In the rows, 128 means zero.
Known rows, with every step that occurs
movo, pamul, tane, tavi, dovu: 155; 134; 128; 136; 132; 108; 166; 107; 102; 98; 143; 88; 139; 102; 102; 143; 113; 134; 110; 96; 108; 130; 144; 141; 146; 139; 86; 145; 102; 139; 114; 114; 108
bune, pamul, movo: 115; 126; 118; 131; 120; 152; 153; 124; 136; 131; 137; 100; 140; 139; 132; 131; 116; 115; 129; 146; 112; 137; 145; 138; 125; 120; 109; 124; 110; 141; 102; 117; 126
bune, pamul, tane, tavi: 129; 123; 122; 136; 121; 137; 160; 110; 114; 116; 137; 101; 125; 121; 120; 133; 111; 117; 120; 128; 102; 135; 147; 149; 143; 122; 95; 126; 111; 143; 104; 98; 116
dovu, latu, lepub: 133; 129; 137; 113; 134; 122; 142; 119; 127; 116; 129; 126; 130; 104; 131; 111; 128; 154; 127; 98; 128; 136; 127; 129; 129; 138; 120; 112; 119; 163; 106; 143; 128
latu, lepub: 126; 121; 127; 107; 141; 116; 136; 125; 127; 117; 125; 130; 133; 129; 133; 120; 119; 132; 127; 126; 133; 124; 120; 127; 126; 136; 121; 117; 126; 144; 106; 131; 121
bune, pamul, duzi: 105; 134; 121; 141; 121; 133; 135; 132; 146; 127; 147; 100; 140; 128; 143; 130; 122; 93; 134; 134; 114; 130; 134; 139; 128; 118; 133; 118; 121; 149; 105; 115; 125
duzi, masu: 143; 138; 141; 124; 137; 144; 124; 118; 127; 133; 124; 124; 135; 123; 115; 133; 122; 132; 138; 132; 123; 116; 128; 125; 118; 128; 126; 136; 121; 121; 126; 148; 127
pamul, duzi, masu, tane, tavi: 166; 143; 136; 121; 147; 129; 132; 119; 119; 108; 127; 106; 137; 94; 112; 134; 100; 118; 145; 122; 84; 126; 147; 119; 131; 120; 119; 137; 107; 143; 111; 147; 121
dovu, latu: 133; 133; 138; 132; 122; 132; 134; 121; 131; 128; 132; 127; 125; 109; 129; 120; 139; 151; 126; 98; 125; 142; 134; 129; 130; 130; 126; 123; 124; 148; 130; 140; 133
masu, movo, pamul: 151; 128; 136; 124; 143; 126; 138; 117; 129; 124; 130; 106; 145; 110; 117; 137; 115; 138; 107; 124; 120; 147; 143; 127; 119; 150; 121; 125; 107; 139; 133; 133; 112
masu, tane, pamul, bune: 138; 142; 115; 138; 130; 115; 154; 128; 114; 117; 145; 108; 121; 97; 123; 123; 105; 125; 137; 129; 102; 132; 137; 129; 137; 149; 93; 134; 116; 149; 112; 111; 108
dovu, tavi, movo, pamul, bune: 138; 137; 146; 154; 136; 115; 145; 114; 146; 92; 155; 81; 144; 91; 112; 163; 121; 141; 121; 114; 107; 144; 144; 158; 138; 158; 103; 108; 104; 150; 108; 128; 110
duzi, masu, tane, tavi, movo, pamul: 179; 149; 144; 138; 148; 138; 150; 94; 120; 112; 142; 96; 156; 97; 94; 145; 101; 142; 128; 111; 106; 132; 155; 125; 138; 143; 92; 142; 90; 122; 119; 152; 99
duzi, pamul, tane: 130; 136; 139; 116; 141; 132; 149; 122; 140; 113; 132; 109; 125; 130; 126; 146; 106; 129; 112; 111; 108; 127; 147; 145; 135; 152; 100; 137; 132; 143; 124; 113; 136
tavi, movo, pamul: 136; 142; 135; 149; 132; 131; 142; 106; 142; 121; 147; 104; 148; 123; 121; 148; 123; 132; 121; 114; 130; 136; 139; 138; 137; 148; 112; 130; 108; 120; 125; 134; 116
masu, duzi, pamul, tane, tavi, dovu, latu: 152; 142; 160; 133; 139; 124; 171; 107; 116; 95; 120; 90; 131; 75; 97; 126; 122; 156; 119; 41; 90; 126; 141; 137; 141; 142; 86; 167; 123; 182; 128; 120; 126
tane, tavi, dovu, lamu: 150; 141; 146; 145; 112; 112; 128; 119; 98; 118; 137; 118; 135; 96; 117; 124; 141; 143; 136; 76; 120; 134; 111; 126; 139; 123; 108; 142; 123; 138; 133; 127; 113
tavi, movo: 128; 137; 133; 145; 124; 142; 139; 116; 141; 122; 131; 117; 135; 133; 120; 139; 128; 130; 134; 120; 127; 133; 123; 134; 143; 133; 113; 132; 127; 116; 126; 132; 123
movo, pamul, duzi, masu, golo: 159; 150; 151; 125; 155; 121; 129; 111; 143; 125; 135; 80; 152; 101; 120; 153; 110; 112; 132; 122; 101; 125; 147; 121; 105; 148; 126; 128; 102; 166; 124; 157; 123
pamul, duzi, masu, movo: 154; 143; 147; 119; 145; 145; 127; 118; 139; 120; 116; 100; 143; 107; 116; 139; 108; 114; 138; 132; 93; 131; 129; 122; 119; 133; 130; 131; 115; 141; 121; 153; 128
bune, pamul, tane, tavi, dovu, lamu: 140; 136; 138; 144; 106; 123; 152; 113; 108; 113; 146; 89; 134; 101; 123; 133; 129; 124; 123; 85; 108; 133; 125; 145; 148; 123; 83; 135; 113; 152; 113; 104; 110
golo, masu, movo, pamul, bune: 160; 127; 138; 127; 156; 123; 133; 127; 121; 123; 125; 86; 140; 92; 104; 140; 90; 130; 127; 132; 100; 159; 148; 141; 114; 143; 107; 116; 100; 150; 122; 153; 109
golo, masu, movo: 153; 120; 138; 113; 143; 141; 121; 129; 119; 133; 104; 118; 138; 111; 103; 125; 105; 135; 133; 122; 114; 146; 135; 123; 114; 120; 124; 128; 117; 131; 139; 153; 120
bune, pamul: 114; 126; 121; 137; 118; 141; 138; 128; 133; 138; 140; 115; 136; 134; 131; 124; 128; 118; 125; 136; 132; 132; 137; 137; 124; 121; 125; 124; 121; 134; 116; 115; 116
bune, pamul, duzi, masu: 125; 144; 133; 137; 130; 147; 131; 120; 144; 132; 144; 95; 146; 123; 132; 135; 116; 97; 142; 136; 108; 121; 136; 136; 117; 116; 131; 130; 112; 142; 104; 135; 124
latu, dovu, tavi: 132; 117; 130; 105; 135; 103; 124; 126; 124; 93; 121; 111; 146; 99; 97; 118; 131; 140; 118; 113; 126; 124; 134; 134; 126; 138; 125; 121; 125; 160; 118; 121; 118
tane, tavi, movo: 138; 137; 135; 151; 122; 143; 149; 102; 117; 113; 130; 119; 135; 120; 107; 135; 119; 138; 135; 114; 115; 138; 128; 137; 147; 124; 107; 138; 118; 117; 124; 126; 116
tane, tavi, dovu: 143; 130; 127; 141; 119; 123; 148; 122; 94; 115; 128; 115; 136; 110; 100; 121; 131; 138; 130; 99; 122; 130; 124; 132; 142; 115; 109; 151; 122; 130; 121; 123; 111
duzi, pamul: 126; 138; 143; 125; 137; 138; 136; 125; 135; 127; 131; 124; 135; 131; 122; 132; 118; 137; 121; 109; 125; 131; 137; 137; 124; 144; 120; 138; 135; 137; 132; 122; 132
tavi, movo, pamul, duzi: 129; 150; 133; 154; 137; 122; 139; 112; 154; 106; 153; 89; 153; 118; 132; 154; 116; 109; 128; 113; 112; 137; 137; 137; 137; 146; 123; 123; 108; 134; 116; 133; 125

Rows
140; 140; 132; 140; 137; 125; 155; 101; 149; 104; 145; 89; 138; 124; 121; 161; 111; 123; 112; 114; 114; 134; 145; 144; 147; 156; 91; 128; 106; 127; 117; 124; 122	tavi, movo, pamul, tane
127; 139; 139; 120; 139; 149; 149; 122; 139; 119; 128; 110; 139; 136; 125; 138; 105; 135; 125; 122; 105; 139; 147; 138; 123; 143; 106; 140; 123; 145; 117; 124; 142	duzi, pamul, movo
139; 142; 143; 137; 114; 112; 121; 129; 121; 124; 139; 118; 136; 109; 129; 130; 147; 132; 135; 87; 134; 125; 106; 121; 134; 130; 115; 136; 132; 136; 140; 134; 120	tavi, dovu, lamu
141; 132; 149; 120; 162; 141; 133; 127; 137; 121; 103; 103; 144; 112; 109; 133; 95; 130; 143; 99; 92; 129; 147; 122; 101; 129; 114; 151; 120; 157; 136; 142; 142	golo, masu, duzi, pamul, movo
145; 138; 137; 128; 147; 117; 135; 120; 140; 112; 136; 92; 151; 104; 128; 142; 108; 114; 113; 122; 101; 147; 143; 126; 123; 149; 130; 120; 105; 153; 123; 132; 120	masu, movo, pamul, duzi
154; 145; 167; 132; 138; 107; 148; 111; 114; 98; 125; 94; 133; 82; 114; 138; 121; 136; 125; 48; 89; 119; 123; 131; 139; 147; 85; 161; 130; 173; 141; 108; 126	masu, duzi, pamul, tane, tavi, dovu, lamu
145; 142; 138; 158; 130; 129; 150; 96; 117; 111; 145; 106; 148; 112; 106; 142; 118; 140; 121; 107; 117; 143; 139; 143; 140; 138; 106; 135; 102; 123; 121; 126; 107	tane, tavi, movo, pamul
131; 137; 130; 138; 142; 112; 139; 127; 129; 118; 150; 100; 132; 110; 128; 143; 112; 123; 121; 136; 115; 143; 140; 145; 126; 148; 110; 114; 110; 144; 113; 128; 115	movo, pamul, bune
131; 125; 132; 121; 131; 116; 136; 112; 136; 85; 122; 101; 151; 103; 89; 130; 130; 142; 123; 106; 127; 129; 130; 139; 140; 142; 109; 123; 125; 149; 118; 126; 116	latu, dovu, tavi, movo
175; 150; 140; 125; 156; 115; 136; 112; 118; 104; 142; 92; 151; 88; 112; 144; 95; 120; 132; 116; 86; 129; 158; 123; 124; 135; 117; 133; 89; 147; 110; 146; 111	movo, pamul, duzi, masu, tane, tavi
139; 149; 136; 163; 135; 124; 147; 101; 132; 100; 151; 89; 151; 106; 118; 151; 107; 116; 130; 106; 99; 147; 141; 142; 145; 138; 117; 130; 101; 134; 111; 126; 116	tane, tavi, movo, pamul, duzi
152; 141; 130; 128; 136; 141; 142; 117; 122; 119; 138; 91; 145; 100; 116; 128; 102; 109; 144; 128; 88; 126; 152; 130; 128; 111; 116; 134; 100; 151; 99; 134; 110	bune, pamul, duzi, masu, tane, tavi
158; 147; 130; 128; 135; 136; 140; 110; 113; 128; 134; 120; 138; 102; 108; 125; 110; 138; 141; 118; 114; 109; 140; 114; 122; 140; 107; 152; 106; 130; 125; 132; 111	duzi, masu, tane, pamul
164; 154; 143; 135; 141; 140; 143; 107; 130; 100; 131; 95; 144; 99; 105; 145; 102; 116; 151; 115; 82; 130; 142; 124; 145; 125; 105; 139; 106; 132; 110; 153; 115	pamul, duzi, masu, tane, tavi, movo
181; 127; 139; 125; 149; 119; 157; 107; 94; 103; 116; 76; 150; 84; 78; 142; 91; 141; 114; 91; 94; 148; 154; 137; 133; 131; 83; 146; 91; 142; 124; 142; 100	golo, masu, movo, pamul, tane, tavi, dovu
187; 140; 148; 123; 147; 133; 166; 93; 98; 101; 125; 75; 150; 85; 79; 148; 101; 141; 112; 102; 92; 135; 147; 133; 138; 144; 77; 155; 91; 140; 118; 140; 101	duzi, masu, movo, pamul, tane, tavi, dovu
177; 153; 138; 130; 149; 113; 146; 114; 109; 100; 143; 75; 161; 82; 100; 140; 106; 120; 135; 95; 96; 122; 151; 120; 132; 132; 105; 152; 91; 148; 108; 149; 101	movo, pamul, duzi, masu, tane, tavi, dovu
126; 137; 151; 132; 154; 122; 143; 131; 140; 115; 126; 100; 124; 104; 122; 132; 109; 120; 135; 111; 98; 125; 129; 135; 117; 150; 110; 138; 139; 168; 128; 120; 128	masu, duzi, pamul, bune
144; 154; 144; 135; 151; 126; 123; 113; 142; 118; 146; 96; 153; 111; 125; 149; 110; 111; 134; 124; 107; 121; 140; 130; 113; 142; 136; 130; 101; 136; 113; 147; 125	movo, pamul, duzi, masu
139; 142; 140; 124; 136; 157; 137; 116; 142; 131; 127; 85; 150; 111; 120; 132; 108; 104; 137; 141; 98; 133; 136; 131; 117; 123; 125; 127; 108; 151; 107; 141; 118	bune, pamul, duzi, masu, movo
139; 127; 153; 125; 159; 132; 120; 130; 132; 128; 105; 117; 140; 110; 111; 127; 104; 132; 139; 88; 114; 120; 138; 124; 101; 130; 129; 152; 132; 149; 147; 142; 133	golo, masu, duzi, pamul
140; 120; 140; 128; 150; 121; 111; 132; 125; 130; 102; 120; 134; 105; 114; 123; 117; 123; 145; 107; 111; 118; 129; 112; 105; 116; 136; 141; 124; 141; 144; 147; 128	golo, masu, duzi
140; 146; 147; 138; 135; 147; 168; 97; 130; 98; 131; 100; 128; 122; 105; 153; 100; 138; 121; 97; 94; 139; 146; 156; 156; 149; 78; 145; 122; 133; 117; 110; 128	duzi, pamul, tane, tavi, movo
139; 142; 142; 128; 138; 146; 135; 119; 147; 137; 131; 79; 144; 114; 125; 135; 115; 100; 144; 136; 104; 123; 141; 128; 108; 127; 121; 126; 113; 166; 115; 140; 121	bune, pamul, duzi, masu, golo
155; 121; 125; 109; 149; 123; 116; 138; 124; 127; 115; 123; 134; 112; 113; 124; 107; 128; 139; 118; 116; 132; 149; 115; 118; 116; 119; 127; 117; 131; 135; 156; 119	golo, masu, tane
155; 152; 129; 132; 140; 133; 151; 119; 113; 122; 143; 103; 129; 93; 109; 128; 101; 128; 147; 135; 97; 123; 137; 126; 128; 151; 91; 142; 108; 144; 107; 131; 107	duzi, masu, tane, pamul, bune
176; 120; 141; 119; 154; 124; 148; 104; 101; 108; 113; 90; 140; 88; 91; 146; 84; 140; 111; 110; 86; 156; 162; 139; 125; 138; 94; 131; 89; 144; 125; 137; 110	golo, masu, movo, pamul, tane, tavi
149; 131; 138; 129; 146; 121; 145; 122; 129; 115; 137; 90; 137; 100; 116; 140; 104; 128; 113; 138; 100; 156; 142; 141; 126; 156; 103; 114; 107; 153; 120; 132; 108	masu, movo, pamul, bune
121; 144; 121; 152; 123; 123; 153; 120; 112; 123; 147; 112; 122; 107; 123; 126; 112; 125; 139; 129; 110; 131; 124; 143; 130; 147; 106; 136; 120; 143; 110; 104; 117	tane, pamul, bune
135; 131; 150; 117; 154; 121; 148; 118; 146; 107; 117; 103; 124; 115; 124; 141; 111; 123; 118; 98; 97; 113; 139; 129; 126; 153; 104; 147; 135; 163; 132; 112; 140	masu, duzi, pamul, tane
153; 134; 116; 124; 139; 132; 146; 122; 112; 121; 123; 108; 143; 106; 109; 127; 88; 132; 146; 118; 96; 134; 155; 117; 119; 128; 97; 144; 96; 138; 117; 135; 122	golo, masu, tane, pamul, movo
